Each row was made from one walk, in order. Every step used is in the known rows, and no mark comes twice. Write each row's walk.
In the rows, 128 means zero.
Known rows:
gigus-gubap-gurur: [ 88  95  72 122 154 158 119 154 179 182 122  96 183 134 127 143 166 136
  96 125 128 141 136]
gigus-gubap: [108 106  62 132 157 159 134 138 180 176 141 124 176 143 129 142 172 129
 103 127 113 117 131]
gigus-gubap-gurur-vimo-gosez: [ 74  95  80 137 155 131 112 169 181 180 131  98 177 153 135 156 148 141
 113 112 147 160 128]
gubap-gigus-vimo: [ 68  93  40 104 137 136  81 178 170 184 134  82 146 137 130 117 138 153
  80 148 135 145 142]
gigus-vimo-neda-tekun: [ 82 111  64 115 136 129 102 157 195 170 132 111 109 139 130 102 123 152
 101 148 111 129 127]
gubap-gurur-vimo-gigus: [ 61  96  57 134 165 111  77 180 164 147 124  95 127 145 115 150 114 163
  90 129 133 167 141]
gosez-vimo-neda: [ 77  91  59 166 179 134 106 105 173 137 139 122 115 118  91 115 137 142
  85  90  92 105 131]
neda-vimo: [107 101  72 110 175 143 112 118 151 123 131 133 123 109  96 135 175 125
  81 169  66  74  94]
tekun-neda: [ 99 136  60 115 173 144 140 121 138 145 129 126 153 150 112 127 158 143
  91 144  81 109 106]
neda-vimo-gurur: [ 94 120  71 100 178 126 136 131 159 115 127 138 119 118  97 153 162 137
 102 153  57  77 106]
gosez-vimo-gurur-gubap: [ 80 116  55 159 184 109 148 104 171 146 146 121 134 142  94 161 136 166
 118  67 110 121 129]
gubap-gigus: [ 73  80  39 124 150 153  95 153 157 162 128  95 151 128 122 115 154 138
  71 148 115 127 140]
lekadug-gosez-vimo: [ 77  94  73 173 166 118 124  88 130 147 155 103 139 118  65 147 148 152
  94  92 119 137 113]
gosez-vimo-gurur-gubap-gigus: [ 71 112  51 156 179 112 140 113 173 151 147 109 141 139  98 151 134 166
 117  68 118 129 133]
tekun-neda-vimo-gigus-gubap-gurur: [ 97 161  77  93 179 133 135 135 149 135 140 118 169 136 107 120 158 135
 110 153  78 107  92]
gurur-gubap-gigus-vimo-gosez: [ 76  92  69 147 147 115 122 145 191 174 145  97 152 148 142 137 146 140
 121 130 155 160 112]
gurur-gubap-gigus-vimo-neda: [ 76  88  68 154 147 129 112 148 206 172 144  99 136 133 142 118 142 137
 116 139 144 154 123]
lekadug-gosez: [ 83  90  75 158 156 128 127 108 133 144 142 112 137 119  83 149 155 141
  91 132 110 137 115]
tekun-neda-vimo: [104 141  76 100 180 143 136 115 136 130 132 130 147 132 102 122 170 133
  94 161  63  87  82]
gigus-gubap-gurur-vimo-neda-tekun: [ 76  95  79 142 147 149 111 164 195 182 131  97 166 143 137 126 143 141
 111 121 139 155 132]
tekun-neda-vimo-gigus: [104 162  68  97 184 130 137 123 141 121 144 133 149 138 102 120 157 136
 104 159  63  91  89]
vone-neda-vimo-gurur-gubap-gigus: [ 90 130  77 106 149 117 152 134 171 149 135 118 167 128 117 131 152 137
 107 154  95  95  75]
gurur-gubap-gigus: [ 85  82  62 161 156 140 126 129 186 163 141 105 150 134 133 129 158 133
 107 138 135 143 117]

Which walk is each row?
[ 61  76  64 138 162 124  76 171 160 155 112  92 125 139 116 152 128 160
  80 131 133 162 134] => gubap-gurur-vimo
[ 84  90  68 148 148 158 125 121 186 135 122 129 110 123 121  82 140 127
  92 151  78 104 122] => vimo-neda-tekun
[ 87 114  77 114 174 123 140 132 174 124 134 127 127 117 108 148 162 134
 117 150  80  95 101] => neda-vimo-gurur-gubap-gigus
[ 72  92  66 160 168  92 106 156 158 140 144 131 119 175 127 169 122 148
 113 116 130 142 112] => gurur-vimo-gosez
[105 143  42 124 168 130 131 152 182 150 159 131 167 153 124 138 140 138
 114 128 105 124 143] => vimo-gigus-gubap
[ 72 111  56 137 164 117 157 147 187 147 131 119 139 146 129 159 139 154
 128 117 110 137 138] => vimo-gurur-gubap-gigus
[ 79 119  70 169 167 110 131 100 144 149 171 105 157 127  71 146 139 152
 112  85 127 146 121] => lekadug-gosez-vimo-gigus-gubap
[ 80 130  49  92 151 104 120 175 179 169 131 115 120 156 124 162 123 173
 112 126 112 133 144] => gigus-vimo-gurur
[ 96 118  81 116 179 120 147 123 173 118 134 138 121 120 104 156 163 135
 119 149  71  88  97] => neda-vimo-gurur-gubap
[ 60 102  76 175 164 104 141 100 147 150 158  95 145 123  74 153 138 160
 118  80 132 156 120] => lekadug-gosez-vimo-gurur-gubap-gigus
[108 122  75 103 152 130 135 122 154 147 132 126 162 123 107 125 161 131
  83 166  83  78  68] => vone-neda-vimo
[101 131  72 101 175 131 113 143 170 128 145 122 151 118 104 133 160 128
 104 157  84  99 107] => neda-vimo-gigus-gubap-gurur
[ 74  87  65 172 155 126  98 153 188 140 143 131  93 152 128 114 111 147
 108 135 111 132 123] => gurur-vimo-neda-tekun
[ 92 136  50 118 166 129 120 163 181 154 146 113 172 147 123 139 136 143
 108 126 116 141 145] => vimo-gigus-gubap-gurur
[ 67  89  82 182 165 119 119  91 147 138 152 107 125 108  68 130 141 144
  98  95 111 136 118] => lekadug-gosez-vimo-neda
[110 146  71 100 153 122 142 134 167 149 148 128 179 132 113 124 152 130
 101 158  89  86  76] => vone-neda-vimo-gigus-gubap
[ 59 106  38  97 140 124  98 186 175 178 132  85 143 143 131 130 129 162
  95 136 129 147 151] => gubap-gigus-vimo-gurur
[ 88 150  78 103 177 129 154 127 153 132 135 122 154 137 111 128 161 139
 119 149  75 103  89] => tekun-neda-vimo-gurur-gubap-gigus
[ 67 107  72 166 169 106 141  97 136 142 152 106 137 123  67 160 139 162
 109  82 113 140 122] => lekadug-gosez-vimo-gurur
[107 166  72  98 181 134 143 127 150 133 149 132 165 141 108 120 161 132
 113 154  71  94  90] => tekun-neda-vimo-gigus-gubap
[ 84 129  46 142 180 120 114 124 169 156 158 105 164 140  93 137 133 158
 103  74 122 132 139] => gosez-vimo-gigus-gubap-gurur
